Each row comes from the steps of one path. Every step used is in the known rows, and no mark comes twice. Write the path behind each row, first mark first.
Known rows:
vifu -> kazik -> zofez -> kobepo -> lidibal -> luvuloz: [ 21   0  -6  35 -46 -23  31 -31   5  37 -11  47  54 -15 -17  -1  -6  37
 -11  11   9  18  -4  -8  18  37  33  -4 -10]
zofez -> kazik -> gabo -> gumat: [-18   0  32  22 -16  22 -62  -2  26 -28 -37   9   9  48 -10   5  -4   9
 -27  40  18  58 -32  11  -4  11 -13   5  70]
zofez -> kazik -> vifu -> kobepo -> lidibal: [ 25  50   3 -14 -10  -3   1  -4   3 -10 -31 -10  18 -38  21 -57  16  56
 -25 -22  35  42 -28  12 -35  -5  -9  26  11]
dezik -> vifu -> kobepo -> lidibal -> luvuloz -> potaf: [  5  26  -8 -33   4 -14  11 -30 -27  -6  10 -34 -22 -43  31 -14  32  43
   5 -55 -10 -40   3 -18  30  -9  -6 -31 -16]
kazik -> zofez: [  6 -23   2  14 -28 -25  31 -10  13  20  12  69  27  23 -15  -7  -7  -7
 -38  19 -55  37  -4  24  -8  27  -6 -13   4]
gabo -> dezik -> vifu: [-27  -4  19 -48  32   0 -47  17  -2  -3   7 -19 -32  31  31  17 -28 -73
 -15  15 -16 -15  10   1  19 -20 -16 -34 -24]
kobepo -> lidibal -> luvuloz -> potaf: [ 29 -30  -4  -5  20 -25   5 -33 -22   9  16   5 -63 -30  38 -17 -10  39
  48 -10 -22 -78  16 -32   9 -35  -5 -28  14]
kazik -> vifu -> dezik: [ 22  17 -35 -40  17 -19  -3   5  22   9  24  -6  -4 -35   4  -5   1   6
 -32 -16 -20   0 -19  16 -45  34 -40  30   2]
lidibal -> dezik -> vifu: [  5 -22  -9  12  38  15 -28  26   9 -18  22 -23 -37 -10   1  26 -20 -12
  10   1   5   2  45 -23  23 -18  10 -42 -11]
dezik -> vifu: [ -2  -7   0 -43   9   2 -33 -22  -2  23  12 -22 -34 -19  18   8   5  10
 -16 -25  -2  -9  10   3   6 -19 -17 -41 -10]
gabo -> dezik -> vifu -> kobepo -> lidibal -> gumat: [-26  24  16 -31  32  -1 -24  20 -23 -28   1 -24 -26  10  25  -2 -21 -64
   7 -13 -27 -44   6 -28  24 -17   0   1 -36]
lidibal -> dezik: [  7 -33  -9  34  39   6 -12  43  22 -26  27   9 -19   5  -9  23 -23 -25
  30  32  -1  15  53 -19  12  -8  16 -13   3]
kazik -> zofez -> kobepo: [ 25  19   4  21 -16 -25  56  -7  10   8  -1  58  38  14 -20   2  -8   0
 -46  17 -40  20  -7   8   3  33  16   9  -2]
gabo -> dezik: [-25 -15  21 -27  33  -8 -32  35  11 -11  12  15 -13  46  20  14 -34 -85
   6  44 -20  -2  19   5   8 -11 -10  -4 -11]
vifu -> kobepo -> zofez -> kazik: [-19  26   2  22 -36  -7  64  17   5 -22   2  -4  51  -4 -40 -46  26  18
  19  17  11  44  18   3  18   0  24  54 -15]
potaf -> luvuloz: [ -5 -44   4  15  18 -50 -25  -1  11  12  25   7 -24  -5   6  83  24  50
  -6  11  34 -21   9  -9 -23  51   7   8  38]
kazik -> gabo -> dezik -> vifu: [-49 -27  16   1  17  -3 -45  -4   8 -12 -23   5 -29  73  20  46  -6 -66
 -25  24 -39  21 -14  18  -9   2 -39 -20  44]
lidibal -> dezik -> vifu -> kobepo -> zofez -> kazik: [ -4   6  -9  29  13  18   6  35   7 -35   8 -41  -9 -12 -18  -1  -5   4
  12   4  22  22  42 -26  38 -16  28 -15 -23]
basiv -> vifu -> kazik -> zofez -> gumat: [ 24 -24  15 -16 -49  24 -14 -14  12  36   0  10  19 -22 -23  31 -10   3
 -17  -1  27  -4 -33  33 -34  37   4  10   3]
luvuloz -> potaf: [ 17 -35  -7 -38 -10 -10  31 -27  31  17  61  33  11  13  16  15 -10  30
 -10   3  17  13  -8  44  30  22 -45 -35   5]
zofez -> kazik: [ 17   2  21  -2 -17  12 -39  17  32   1 -18  16  11  13   3 -25  -3  28
  -9  31  46  55   2  14  -6 -16  -9   0  22]
lidibal -> basiv -> vifu -> dezik: [ 16 -60  -5 -15  31   3 -10  36  -3  20  27   0  -4  10 -29  10 -26 -50
  57   7  19 -84 -11  33 -31   6 -31  16   7]
dezik -> vifu -> kobepo -> lidibal -> gumat: [ -3  36  -6 -22   9   1   2 -19 -32 -11   6 -31 -22 -44  13 -21  22  23
  13 -60 -21 -43   4 -31  11 -16   6   1 -26]
vifu -> dezik: [ 16   7 -33  -5   8   6 -17  60  41 -14  41  21   7  29 -27  10  11 -18
   8  35 -28  -7  15 -12   1  26 -24  33  -1]
basiv -> vifu -> kobepo -> lidibal -> gumat: [ 26   8   1 -28  10  14  12   2 -16 -18   4 -13 -19 -54  -4   4   2  -4
  38 -33  -1 -71 -16  -7 -38  -9  10  57  -2]
gabo -> dezik -> vifu -> kobepo -> zofez: [-41  14  15 -35  17  -4  -3  21 -11 -16   7 -31  -7  25  11  -1 -14 -70
  -5  12 -19  -9  13  -4  33 -13   1  -7 -41]
basiv -> vifu: [ 25 -35   7 -49  10  14 -26  -2  14  17  11  -4 -30 -27   0  34 -15 -16
  10   3  17 -37 -11  28 -41 -13 -13  13  13]
kobepo -> lidibal -> dezik: [ 25 -10 -26  28  47  12  16  20 -24 -16  21  -2 -51 -12  15 -21  -6   8
  51   3 -32 -51  34 -44  -6 -51  25  -4 -10]
zofez -> kobepo: [ 27  39   4  -2  28 -11  25   6  12  -8   2  10   8  -6  -7  16  -3   2
   0  13  13 -14  16 -14   8   4  20  30   3]
basiv -> vifu -> kobepo: [ 17   4   4 -39   3   6   7  10   6 -11   6  -6   6 -39  -5  21  15 -11
  16 -13  13 -24 -11  23 -32   9  -1  41   3]
vifu -> kobepo: [-10  32  -2   4  -1 -22  36  20   2 -31  14  22  46 -10  -8 -14  39   2
  20  -7 -15  28  19   4   3  25   7  40  -2]

Write each row's path:
[-19 -17  -7 -13 -26   7 -35 -43   7  38  -6 -12   2  -2   6  27  16  23
 -25 -21  19  30 -11  17   9  11 -19 -42   7] : dezik -> vifu -> kazik -> gabo
[ -4  28 -11 -22  17  -4  16 -14 -42   0   7 -33  -9 -30  16 -30  32  20
  20 -56 -13 -47   2 -10   9 -19  -1 -15 -26] : dezik -> vifu -> kobepo -> lidibal -> basiv
[-22  17  29  11 -15  12 -47  18  23 -29 -51   1  13  59  10  -3   9 -10
 -31  28  24  68 -23  17  -1   0 -26  -1  41] : zofez -> kazik -> gabo -> dezik -> vifu -> kobepo
[-30  19   3  34 -38  -9  59  11   6 -26  -9  -1  49  15 -40 -35  32  12
  13  20   2  54   9   8  12   6  14  54   4] : vifu -> kobepo -> zofez -> kazik -> gabo
[ 22  -2 -27  13  46  17   4   6 -32 -10  18 -25 -64 -22  24 -18  -2  17
  36 -17 -28 -61  29 -48   1 -58  21 -24 -18] : kobepo -> lidibal -> dezik -> vifu
[ -3  -9  -8 -20 -41  -1 -13 -39   4  49   5   5  22 -18  -2   5   6  29
 -42 -23   9  29 -10  17  19  18  -3 -48 -26] : dezik -> vifu -> kazik -> zofez
[-50 -16   9  15  26  -7 -14   0 -22 -20 -25  -2 -18  69  20  21   6 -64
   6   4 -45 -14 -18  13 -10  -2 -32  -9  36] : kazik -> gabo -> dezik -> vifu -> kobepo -> lidibal -> basiv
[-28  19   2  -8 -24   4  17 -18  -7  -3 -13 -39   4  -7 -12 -15  31  22
 -16 -22   4  25  -1   3  21  -9  -1  -2  -8] : dezik -> vifu -> kobepo -> zofez -> kazik -> gabo
[ -9  10  -2  33  13  23   5  36  -8 -40  19 -48 -20 -12 -23   8   0  -8
  19  -5   1   2  47 -35  32   3  30 -11 -21] : lidibal -> dezik -> vifu -> kobepo -> zofez -> gumat
[-37 -33   1  24 -30  -3 -24 -11  25  22 -11  36  43  48  -6  37  -4 -24
  -4  36  15  58 -10  28   1  34 -13  -4  22] : vifu -> kazik -> gabo -> dezik
[-18  -2  30   7 -11  17 -63  13  27 -14 -50   3  -5  61  15   4  -4 -13
 -34  36  26  63 -22  18  -6 -11 -32 -15  47] : zofez -> kazik -> gabo -> dezik -> vifu
[-20  17  14 -28   3  -2 -20   7   2  10  -4  -6  12  29  16  19 -28 -54
 -36  15   1   3  -6   1  35  10   5 -28 -40] : gabo -> dezik -> vifu -> kazik -> zofez -> kobepo
[ 20  42  11 -17 -17  -8  -8   0  18  -9 -30  -4  31 -34  13 -44  13  48
 -34 -13  46  63 -23  24 -30  10 -16  24  18] : zofez -> kazik -> vifu -> kobepo
[  8 -45   1 -19 -24  17 -27 -23  24  32 -10   6   5 -11 -12  53  -4  -3
   1   6  37   2 -31  40 -39  16 -14  12  29] : basiv -> vifu -> kazik -> gabo
[-37 -32  15  15 -34  14  11  -8  14  14 -18 -28 -15  45 -32 -18 -21 -13
 -10  50  15  37   1  11  15 -40  -1   6   7] : kobepo -> zofez -> kazik -> gabo -> dezik -> vifu
[ 13  17 -13 -13 -29   3  10 -42 -11  43  -2  -6  15 -27   4  -2  10  44
 -36 -32   6  -1 -14  -5  21   5  13 -37 -33] : dezik -> vifu -> kazik -> zofez -> kobepo -> lidibal
[ 40  53 -20  21  37  10  37   5 -18 -11  -1 -23 -14 -30   5   2  -2  28
  17 -10  15 -51  19 -51  21 -22  47  11 -24] : zofez -> kobepo -> lidibal -> dezik -> vifu -> kazik
[ 19   7  -8  36 -48  -9  37 -27   6  33   0  52  62 -14 -31  -3 -16  29
 -12   1  10  16 -14  -7  13  38  32  16 -20] : vifu -> kazik -> zofez -> kobepo -> lidibal -> gumat
[ 19 -14  -5  10  26   3  -3 -15 -28   1  17  13 -57 -29   5 -31 -27   7
  55 -24 -34 -81  10 -52 -21 -44  11  27  -3] : kobepo -> lidibal -> gumat
[ 27  45   0   2  -2   1   0  11   7 -22 -29 -16  15 -39  16 -51  11  52
 -19 -15  39  44 -17   2 -27  -5  -1  21  10] : zofez -> kazik -> vifu -> kobepo -> lidibal -> dezik
[-47  -1   7   8  20  -4 -19  -3 -11 -26 -27   0 -22  62  26  26  13 -53
 -13   7 -53   4 -17   3 -10  -2 -29  -5  36] : kazik -> gabo -> dezik -> vifu -> kobepo -> lidibal
[ 13  14  -6  -7 -30   4   1 -45 -13  38  -2  -4   8 -35  -5   0  -7  36
 -28 -41   9 -15 -15 -17  22   8  15 -26 -33] : dezik -> vifu -> kazik -> zofez -> kobepo -> lidibal -> gumat
[-12  22   7 -26   8   1  -9   3 -15  10  -7 -12   1  22  22   5 -24 -45
 -27   8 -11 -21  -9 -10  31  -6  10 -27 -43] : gabo -> dezik -> vifu -> kazik -> zofez -> kobepo -> lidibal
[ 27   9 -10 -19  21  17  20  19 -14 -24   5 -21 -15 -45   0   8  14  -3
  35 -19   1 -54  -5  -4 -32 -14  17  39  -6] : basiv -> vifu -> kobepo -> lidibal -> dezik
[  6   5  30  31 -47  -1   8   4  -3   5   7  45  15  33 -25  -7  -1  -8
 -41   8 -56  25  -8   9 -20  55   1  -4  15] : kazik -> zofez -> gumat
[ 18 -54   8   2   3  -6  20  -3 -15  44   8  16  33  -6 -31   9 -33 -26
  40  -3  46 -58 -22  45 -20  18  -4   4   0] : lidibal -> basiv -> vifu -> kazik -> zofez -> kobepo
[ -1  40 -13 -30   9   0  11 -16 -32  -6   6 -32 -14 -36  21 -24  42  30
   4 -53 -21 -29   4 -19  10 -19   3 -11 -27] : dezik -> vifu -> kobepo -> lidibal
[  5  41 -22  31  25  -7  54  31 -25 -50  15   1  15 -21   2 -33  37  13
  49 -16 -32 -16  28 -34   5  -6  33  37 -17] : vifu -> kobepo -> lidibal -> dezik
[ -4 -81   8   1   7  -2  -8  -7 -10  43   3  10  16   9 -24  22 -26 -34
  56   1  45 -47 -22  53 -34  10 -26  -1  24] : lidibal -> basiv -> vifu -> kazik -> gabo
[ 22  -4 -30  27  18  15  20  -2 -30   4  13  -8 -34 -19  12 -21  -2  28
  20 -16 -28 -39  16 -40   6 -36  28 -29 -27] : kobepo -> lidibal -> dezik -> vifu -> kazik -> zofez
[ 27  15  12 -25 -11  -3 -32  -8  25  13 -27  -4   6 -27  19 -34  -8  42
 -37  -3  49  56 -24  28 -36  -5 -24   4  23] : zofez -> kazik -> vifu
[-62 -16  12  11   5  -7  -8  -4   1 -18 -21  -7 -14  69   3  32   4 -64
 -16  23 -43  24  -9  14   1   4 -26   0  31] : kazik -> gabo -> dezik -> vifu -> kobepo -> zofez
[-47  -6  13  14  18  -2 -29  -5 -12 -31 -27   0 -31  56  16  28  -6 -62
  -3  -1 -49  -8 -17  -9  -8  -1 -27   6  36] : kazik -> gabo -> dezik -> vifu -> kobepo -> lidibal -> gumat
[ -8 -30 -15  31  13  17 -30  11  17  -6   8 -16 -13   1  -6  40 -12  -1
   4   5  21  28  30 -13  24   3  11 -42   1] : lidibal -> dezik -> vifu -> kazik -> gabo
[ -6 -22   3  -5 -33  -1  36 -21  14  30  -2 -25  -6 -16 -32 -46 -25  24
 -10  27  30  36   3  17  -8 -34   3  23  -8] : kobepo -> zofez -> kazik -> vifu
[ 22   7 -18  47 -38  -5  46 -11   8  25   2  44  64  -5 -26   0  -7  30
 -14  14  11  31  -2  -4  20  35  40  -1 -22] : vifu -> kazik -> zofez -> kobepo -> lidibal -> dezik
[ -2  25 -14  19  21 -19  62  16 -44 -23  14  10  27 -15   1 -49  36   7
  64 -29 -25 -44  11 -10  -8  -5  13  38 -13] : vifu -> kobepo -> lidibal -> basiv
[ 13   4  -7  28 -52 -14  38 -20  20  39   2  55  81   0 -30   7  -3  28
 -30  17  17  52  -9  18  16  52  25   3 -16] : vifu -> kazik -> zofez -> kobepo
[ -4 -11  22  25 -22  11 -46   6  35  -7 -42  25   6  47   1  -3   6  18
 -22  36  28  74 -17  22 -21  -5 -30   0  64] : zofez -> kazik -> gabo
[ 21  -3 -30  18  30  19   6   2 -28   1  16 -21 -45 -25  18 -17   0  28
  36 -18 -12 -48  24 -45   7 -46  27 -25 -26] : kobepo -> lidibal -> dezik -> vifu -> kazik
